Known rows, with every step that occurs:
vefab -> gagubal -> fuma: [-0.91  0.21 -2.20  2.10  0.50  0.02 -0.67 -1.33  2.88 -1.25 -1.45  0.95
  1.67 -1.65 -1.29 -0.64 -3.24 -0.79 -1.10  2.72]
musevo -> mibe -> kuvot -> fuma -> vefab: [ 0.05 -0.24 -2.01  2.23  0.83  1.44 -0.71 -1.25 -1.16 -1.22 -1.95  1.16
  3.89  0.34 -1.21  0.37  1.55  0.37 -0.28  0.09]
vefab -> mibe -> musevo: [-0.87 -0.17 -0.58  0.63  0.43  0.73 -0.47 -1.30  0.45 -0.08 -1.41  0.53
  1.31 -2.58 -0.18 -1.34 -3.15 -0.16 -0.09 -0.76]
mibe -> vefab -> gagubal -> fuma: [-0.60  0.15 -1.87  1.53  0.75  0.26 -1.17 -0.38  2.89 -1.31 -1.12  0.41
  1.77 -1.60 -1.49 -0.33 -2.47  0.19 -2.34  3.72]
musevo -> gagubal -> vefab -> kuvot: [ 0.05 -1.09 -0.76  1.44  0.40  0.49 -0.04 -1.52  2.00 -0.78 -1.56  1.11
  0.44 -0.71 -1.69 -0.17 -5.60 -0.12  1.73 -1.27]
kuvot -> fuma -> vefab -> mibe: [-0.44  1.05  0.37  1.71  0.59  1.63 -0.12 -0.83 -0.84  0.16 -2.41  1.52
  1.43 -1.60 -0.52 -0.19  3.63  0.72  1.22 -1.01]
fuma -> vefab -> mibe: [-0.58  0.44  0.87  0.92  0.50  1.44  0.11 -0.98 -1.62 -0.40 -1.14  0.88
  0.45 -1.99 -0.84 -0.45  1.81  0.02  0.39 -0.25]
vefab -> kuvot: [-0.45 -0.51 -1.55  1.95  0.58 -0.59 -1.26 -1.46  0.60 -0.98 -1.12  1.25
 -0.22 -0.29 -1.50 -0.56 -3.69 -0.74  0.91  1.75]
vefab -> mibe: [-0.58 -0.13 -0.34  0.90  0.34  0.88  0.29 -1.01  1.09 -0.36 -0.93  1.02
  0.95 -1.42 -0.42 -0.58 -0.83 -0.15  0.93 -0.42]
fuma -> vefab -> gagubal: [-0.43  0.71  0.23  1.60  0.73  0.27 -0.61 -1.48 -1.64 -0.84 -1.15  0.90
  0.07 -1.49 -1.33 -0.79 -0.30 -0.17 -1.98  1.78]
vefab -> gagubal -> mibe -> kuvot: [-0.13  0.74 -0.88  1.54  0.68 -0.12  0.97 -1.20  1.44 -1.08 -0.41  1.20
  2.79 -0.69 -0.20 -0.21 -3.37 -0.70 -2.05  1.70]
fuma -> vefab: [-0.46 -0.07  0.01  1.52  0.75  1.04 -0.61 -1.33 -1.48 -0.62 -0.76  0.97
  0.72 -1.35 -1.71  0.09  0.61 -0.26 -0.91  0.95]
gagubal -> kuvot: [-0.91 -1.24 -2.54  1.96  0.58  0.51  0.47 -1.92  1.23 -0.90  0.06  1.42
  1.19 -0.98 -1.23  0.78 -2.55 -1.00  0.65 -0.76]
gagubal -> vefab: [-0.36 -2.05 -0.85  1.62  0.55  0.71  0.37 -0.99  1.77 -0.52 -0.72  1.02
  2.05 -2.15 -1.73  0.43 -2.48 -0.20 -0.20  1.14]
kuvot -> fuma -> vefab -> gagubal -> mibe: [-0.09  2.03  0.13  2.45  0.66  0.80  0.47 -1.01 -0.56 -0.18 -1.85  1.64
  1.91 -1.20 -0.53  0.37  2.04  0.41 -0.80  0.89]
fuma -> vefab -> gagubal -> mibe: [-0.21  1.53  0.75  1.77  0.56  0.51  0.83 -1.16 -1.34 -0.79 -0.53  0.99
  1.07 -1.58 -0.86  0.14  0.25 -0.34 -1.78  1.91]
musevo -> vefab -> mibe: [ 0.02 -0.95 -1.33  0.91  0.31  1.47  0.72 -0.98  0.94 -0.58 -0.50  0.64
  1.42 -0.31 -0.30 -0.23  1.36 -0.65  1.71 -0.09]
gagubal -> mibe: [-0.14  0.34 -0.81  1.73  0.43  0.70  1.26 -1.01  1.66 -0.55  0.08  1.30
  2.55 -0.82 -0.80  1.21 -1.44 -0.64 -0.16  1.01]
kuvot -> fuma -> vefab: [-0.32  0.55 -0.55  2.20  0.84  1.30 -0.73 -1.14 -0.70  0.00 -2.06  1.65
  1.68 -1.06 -1.27  0.33  2.47  0.46 -0.01 -0.04]
gagubal -> fuma -> vefab: [-1.02 -0.11 -1.47  2.08  0.63  1.48 -0.70 -1.04  0.80 -1.09 -1.33  0.91
  2.03 -2.10 -2.15  0.48  0.30 -0.81 -0.28  1.95]
gagubal -> mibe -> fuma: [-0.33  0.65  0.13  1.85  0.59  0.38  0.67 -0.87  2.66 -0.45 -0.93  1.03
  2.42 -1.20 -0.38  1.45 -2.27 -0.45 -0.42  3.27]

Rows:
[-0.43  0.12 -0.96  1.11  0.70  1.10  0.07 -0.87  1.49 -0.25 -2.15  1.60
  2.99 -0.86  0.14 -0.69 -0.13  0.31  1.04 -1.37] : vefab -> mibe -> kuvot -> fuma
[ 0.07  0.37 -0.69  1.58  0.59  0.16  0.18 -0.14  1.19 -1.01  0.07  0.96
  1.41 -0.52 -1.18  0.93 -2.23 -0.03 -0.30  2.78] : gagubal -> mibe -> vefab -> kuvot
[-0.31  1.24 -0.13  2.28  0.80  0.54 -0.78 -1.33 -0.82 -0.19 -2.41  1.53
  0.94 -1.21 -0.86 -0.53  1.73  0.52 -1.03  0.76] : kuvot -> fuma -> vefab -> gagubal
[-0.05  0.98 -0.48  2.00  0.87  1.45  0.94 -0.75  0.00 -0.44 -1.18  1.78
  4.20 -0.79 -0.53  1.14  1.33 -0.10 -0.54  0.09] : gagubal -> mibe -> kuvot -> fuma -> vefab
[-0.43  0.25 -0.99  1.49  0.50  0.63  0.39 -1.24  1.00 -0.29 -0.33  0.80
  2.86 -2.00 -0.55  0.48 -3.67 -0.72 -1.30  0.65] : gagubal -> mibe -> musevo
[-0.75  0.23 -2.25  2.53  0.62 -0.13  0.20 -1.91  1.36 -0.62 -1.41  1.78
  1.19 -0.89 -0.42 -0.20 -1.90 -0.25  0.05 -0.38] : vefab -> gagubal -> kuvot -> fuma
[-0.63  0.28  0.94  1.63  0.93  0.55 -1.14 -1.20 -0.03 -0.54 -2.06  0.70
  0.63 -1.71 -1.27  0.42 -0.59 -0.07 -1.18  3.46] : mibe -> fuma -> vefab
[-0.45  0.09 -0.26  1.88  0.70  0.17 -1.30 -1.33 -2.07 -0.98 -1.27  1.07
 -0.58 -0.97 -1.90 -0.52 -0.77 -0.54  0.26  1.76] : fuma -> vefab -> kuvot
[-0.22  1.24  0.46  1.48  0.81  0.59  0.75 -1.09 -1.40 -1.13 -0.71  1.07
  2.13 -1.30 -0.69 -0.12 -0.51 -0.52 -2.28  1.68] : fuma -> vefab -> gagubal -> mibe -> kuvot
[-0.32  0.13 -1.77  2.54  0.65 -0.33 -1.40 -1.29  0.97 -0.47 -2.17  1.81
  0.52 -0.06 -1.12 -0.39 -1.81 -0.06  1.61  1.03] : vefab -> kuvot -> fuma
[ 0.36  1.52 -0.23  1.46  0.74  2.01  1.09 -1.32  0.84 -0.39 -1.60  1.71
  3.50  0.12 -0.48  0.99 -0.76  0.13  0.40 -2.88] : musevo -> gagubal -> mibe -> kuvot -> fuma -> vefab
[-0.26  0.00 -0.30  2.02  0.65  0.81 -1.01 -1.30 -0.77 -1.24 -1.84  0.27
  1.75 -0.53 -1.43  0.73  0.02  0.22 -0.71  3.35] : musevo -> mibe -> fuma -> vefab
[-0.54 -0.37 -1.56  1.43  0.79 -0.11 -0.27 -1.01  1.20 -1.21 -0.12  0.66
  0.68 -1.16 -1.08 -0.09 -2.82  0.17 -2.00  1.47] : mibe -> vefab -> gagubal -> kuvot
[-0.33  0.66 -0.68  1.87  1.12  0.57 -0.90 -1.25 -0.56 -0.66 -2.32  1.58
  2.58 -0.78 -0.68 -0.75  0.21  0.27 -1.64  0.53] : mibe -> kuvot -> fuma -> vefab -> gagubal
[ 0.06  1.80  1.15  1.57  0.53  0.74  0.29 -1.34  0.91 -0.73 -1.87  0.99
  0.54 -0.38 -0.74  0.90 -3.34 -0.22  1.13  0.71] : musevo -> gagubal -> mibe -> fuma -> vefab -> kuvot
[-0.43 -1.95 -0.27  0.71  0.55  1.11  0.95 -0.60  1.59 -0.67 -1.26  1.00
  2.97 -2.35 -0.70 -0.40 -2.18 -0.05  0.52 -0.25] : gagubal -> vefab -> mibe -> kuvot
[-0.58  0.70 -1.35  1.84  0.47  1.31 -0.90 -1.57  1.15 -1.29 -2.05  1.01
  0.63 -0.70 -2.03 -0.04 -2.96 -0.67  1.58 -0.54] : musevo -> gagubal -> fuma -> vefab -> kuvot
[-0.61 -0.76 -3.09  1.69  0.54  0.49 -1.06 -1.55  1.76 -1.03 -1.40  0.06
  2.39 -1.68 -0.85 -1.09 -3.41 -1.24 -1.43  2.23] : mibe -> musevo -> vefab -> gagubal -> fuma
[-1.10  0.04 -0.87  1.29  0.63  1.89 -0.19 -0.70  0.69 -1.23 -1.80  0.87
  2.85 -2.31 -1.20 -0.30  0.69 -0.67  0.32  0.77] : gagubal -> fuma -> vefab -> mibe -> kuvot
[-0.47 -0.66 -3.25  2.04  0.65  0.35 -0.42 -1.98  0.67 -0.48 -1.48  0.77
  2.08 -1.17 -0.16 -0.65 -2.20 -0.71 -0.45 -0.47] : mibe -> musevo -> vefab -> gagubal -> kuvot -> fuma
[ 0.23 -0.75 -2.64  2.41  0.57  0.37 -0.85 -1.19  0.90 -0.65 -1.64  1.33
  1.02  0.89 -1.00 -0.03  0.36 -0.61  2.34  1.06] : musevo -> vefab -> kuvot -> fuma
[-0.66  0.97  0.19  1.46  0.67  1.59 -0.74 -1.04 -1.34  0.37 -2.68  1.13
  1.70 -2.54 -0.30 -0.82  1.69  0.68  0.23 -1.24] : kuvot -> fuma -> vefab -> mibe -> musevo
[-0.47  0.94 -0.65  1.48  0.43  2.06  1.06 -1.84  0.26 -0.17 -1.93  1.70
  1.05 -0.80 -0.37  0.45  0.18  0.34  2.86 -5.10] : musevo -> gagubal -> kuvot -> fuma -> vefab -> mibe
